Each row comes from the steps of one walk. Every step used is in the known rows, and no mark comes twice. Write the walk behind each row, first mark first.
Known rows:
zufo/bopo: [-16 -23  -5   9 -17   5  11  23  15  13  -9  28   7   5 -17  27 -12  -4
  -3   5   2   9   1   4]
foraka/sida/vemon/vuto: [ -4 -14  23   9 -40  -6  18  12   3 -24  14  -3  16  10 -33  49 -24   2
  12  -2   8   8 -21 -13]
zufo/bopo/tovir: [-24 -38  -2   9 -17  10   4  15   5   6 -15  36   4   8 -16  19  -5   1
   2   3   4  32  -3  22]
timi/siku: [ -9   0 -11   1 -17   2  20  16  12  10 -19  35  -2  17  -3  27 -10  -1
   8  14  12  -5 -22  -9]
sida/foraka/siku: [ -2 -27 -15  13  10  13   8  25  17  -5 -19  43   0   9 -14  27  -5   1
  -2   1  16   5 -14 -27]
tovir/bopo/zufo: [ -5 -30   1  11 -17   3  14  22   7  -5 -12  17  10  10 -22  18 -12 -23
   1  -4   9   9   7  20]
timi/siku/foraka/sida/vemon: [ 11   4  38   9 -27  -8   8  27  21 -32 -11  32  10  14  -7  20 -11  -7
  22  19  51  -2 -34 -32]
bopo/linu: [ -7 -23 -35  -7 -15  10  25   7   5   9 -12  33   9   1 -20  20  -7  10
  -4   3  17   9 -23  -2]
linu/bopo/tovir: [-21 -26 -24  -7 -13  20   9  13  -9  -9 -10  35   0  12 -17  29  -1  -9
  -1  10   8  23 -22   5]
timi/siku/foraka/sida: [  6  -5  12   4 -20   3  10  26  33 -23 -24  40  -2   7 -11  21 -12 -11
  17  18  54   5 -35 -24]
vuto/vemon/bopo/linu: [-11 -37  -7  -1 -20  18  33   4   1   3  -8  31  28 -14  -9   7 -13  27
 -12  -4 -17  16  -1  28]
sida/foraka/siku/zufo/bopo/linu/relub: [ -4 -48 -11  18  22  29  15  21  11  -5 -17  29   4  12 -14  11 -23  28
 -24   5  48   4   5  -4]
zufo/bopo/linu/relub: [-11 -32 -14  -6  -9  22  21  14   4  11 -14  17  11   9 -15  20 -12  13
 -20   6  19   2   5   9]
vuto/vemon/sida/foraka/siku/zufo/bopo/linu/relub: [-17 -63   7   8   8  43  12  24 -10   6 -14  23  13 -19 -22   3 -26  41
 -28   6  22  -4  23  17]
siku/zufo/bopo: [-20 -29 -11  22 -11   0  16  25  15  17  -3  26   3   3 -22  23 -27   6
  -5  10  14   5  -3   8]
tovir/bopo/vemon/sida: [-20 -32   9  -3 -27  10  20  23 -12   4  -2   4  10   2 -31  28 -25 -28
  13  -1 -20   7  15   6]
sida/foraka/siku/zufo: [ -6 -32 -19  26  18   6  12  26  16  -1 -12  41  -4   7 -19  21 -19  11
  -4   6  29   2 -17 -23]
tovir/bopo/vemon/vuto: [-10 -18   9   3 -27   5  31  12  -6  -9   5  -4  13  12 -26  37 -34 -31
  17  -9 -25  15  10   2]
foraka/siku/timi: [  3 -13 -31  13  -1 -15   0   9  31  -6 -19  53   0 -21 -27  21 -20  -4
  17  14  29   7 -22 -40]
foraka/siku/zufo/bopo: [-10 -31  -9  32  -2   0   8  19  23  -2 -14  44  -1  -2 -25  15 -30   7
  -2  14  35  13  -8 -18]
siku/zufo/bopo/tovir: [-27 -42  -7  21 -10   4   8  16   4   9  -8  35   0   6 -22  15 -19  11
   0   9  17  28  -7  26]
bopo/zufo: [-11 -23 -19   5 -16  15   4  26   6  16  -9  22   7   3 -22  19  -9  -8
  -3   6   5  10  -5   2]
vemon/bopo/linu/relub: [ -9 -33 -22  -2  -3  19  37   4  -2   0  -9  14  14  15 -13  26 -12  21
 -19  -2   0   8   0  17]
foraka/siku: [ -4 -19 -23  12  -5   0  12  13  18  -4 -22  47  -2  -2 -24  23 -11  -4
   4  12  20   8 -22 -35]
vuto/vemon/bopo: [-17 -31   4   7 -19   9  27  16   6   9  -7  27  23 -11 -11  18 -14  12
  -7   1 -33   7   5  20]
vuto/vemon/bopo/zufo: [-14 -38   9  11 -21  24  11  23   3   9  -4  19  26 -12 -12   6 -15   9
 -10  -1 -28  18  17  32]

Which walk is each row?
[-26 -41  17  -1 -14  39  -3  43  -9  21   6   2  12   6 -17  27 -20  -6
   0  -4 -27  14  29  12]  zufo/bopo/vemon/sida/foraka
[ -2 -23   1  11 -19  -1  30   4  -8 -15   7  21  28  15 -10  21 -11  24
  -3  -7  -3  15  -9  14]  sida/vemon/bopo/linu
[ -9 -35  -6   4   1  12  -5  23   9   4 -15  43  10 -42 -26  17 -17  14
   7   4  -3  -4   3 -10]  vuto/vemon/sida/foraka/siku/timi
[-10 -24   9   2 -21   3  22  22   7   1  -5  13  14  10 -18  21 -24 -32
  13   2  -9   9   5  -7]  tovir/bopo/vemon
[ -4 -19  23   7 -34  -9   9  22  16 -13   4  14  17   8 -25  33 -14   1
   8   9  24   1 -25 -22]  foraka/sida/vemon
[-26 -30  25  11 -10  35   3  42  -7  19   5   7   4  18  -4  19 -37   8
   5   8  -2   6  20  17]  timi/siku/zufo/bopo/vemon/sida/foraka
[-28 -33   8  -2 -31  27   2  31  -8  22   3   8  11  -4 -26  24 -26 -12
   6   8 -22  16  20   3]  zufo/bopo/vemon/sida
[-11 -19 -22  -4 -17  30   1  29  -2  -1  -3  19   8  10 -19  24 -10 -16
 -10  11  10  10  -7  -1]  linu/bopo/zufo
[-11 -42  36  19 -29  -3   9   8   4 -35   5  17  21  16 -19  28 -10  14
   9  -3   9  38 -16  18]  foraka/sida/vemon/bopo/tovir
[-11 -32  -8  17 -13  16  11  21   5   1  -2  16  14  10 -16  21 -13   1
  -6  -4 -12  23   9  25]  vemon/bopo/zufo
[-24 -34  -1  -9 -10  34   6  38 -14  24   5   5   8   5 -21  31 -16  -7
   4  -2 -27   6  10  -1]  bopo/vemon/sida/foraka
[-30 -46  12  11  -7  33   1  43  -9  25  12   2   9   4 -23  23 -35   4
  -2   1 -14  11  25  16]  siku/zufo/bopo/vemon/sida/foraka
[ 14 -11  52  24 -26   8   0  29  17 -46  -2  19  21  20  -2  10 -16  -1
  15   7  39  21  -9   3]  timi/siku/foraka/sida/vemon/bopo/zufo
[-27 -31  -6  -8 -29  14  18  22 -12  26  -9  23  11 -27 -30  21 -11   8
  -2   9 -25  -7   1  11]  vuto/vemon/sida
[-16 -13  -9  -4 -27  17  21  16  -8  11   8   2  10   6 -26  38 -30 -15
  14   2 -29  16  -2 -15]  bopo/vemon/vuto
[ -7 -30  -9   4   3  19 -13  28   7   3  -4  29   6 -20 -26  22 -27  -7
  20   5   0  12   6 -33]  bopo/vemon/sida/foraka/siku/timi
[-22 -54  16  22   0  27   2  33   0   8  -9  33   9 -22 -24  10 -27  24
 -11   5   5   2  18  11]  vuto/vemon/sida/foraka/siku/zufo/bopo
[  7  -7  25  11 -31  -8  16  21   6 -37   7  11  13   3 -34  40 -18  -9
  19   1  23   8 -25 -24]  siku/foraka/sida/vemon/vuto
[  7 -13  25  10 -24 -11   7  30  19 -27  -3  28  14   2 -26  23  -8 -10
  14  12  40   2 -30 -33]  siku/foraka/sida/vemon
[-19 -47   0  28   8  19   2  31   3  -1  -7  31  -4   0 -28  24 -26  16
  -8   1  19   8  10   5]  vemon/sida/foraka/siku/zufo/bopo
[ 17 -11  37  13 -25   3  21  11  15 -52  -6  31  23  18   0  11 -14  18
  13   3  49  20 -27  -2]  timi/siku/foraka/sida/vemon/bopo/linu
[  7 -20  35  22 -21  -8  14  24  18 -41   4  23  21   9 -20  25 -13  -1
  10   2  22  15 -17 -11]  siku/foraka/sida/vemon/bopo
[  2 -33  21  11 -32   3  22   6  10 -34  10  12  30  12 -17  24 -18  25
  -1  -6  24  23 -17   9]  foraka/sida/vemon/bopo/linu
[-17 -44  18  10  -5  39  -9  37  -1   2  -5  20   8   1 -19  20 -23  -6
   4   1  -7  21  24 -15]  zufo/bopo/vemon/sida/foraka/siku
[-15 -13 -13 -13 -20  29   9  28  -4   5   3  15  11   9 -14  27 -21 -25
   3  17  -9   9  -9 -28]  linu/bopo/vemon
[-11 -30 -16   1 -19  15  16  12  10   6 -11  31  13   2 -16  16 -12  11
  -8   0  18  17  -6  13]  zufo/bopo/linu
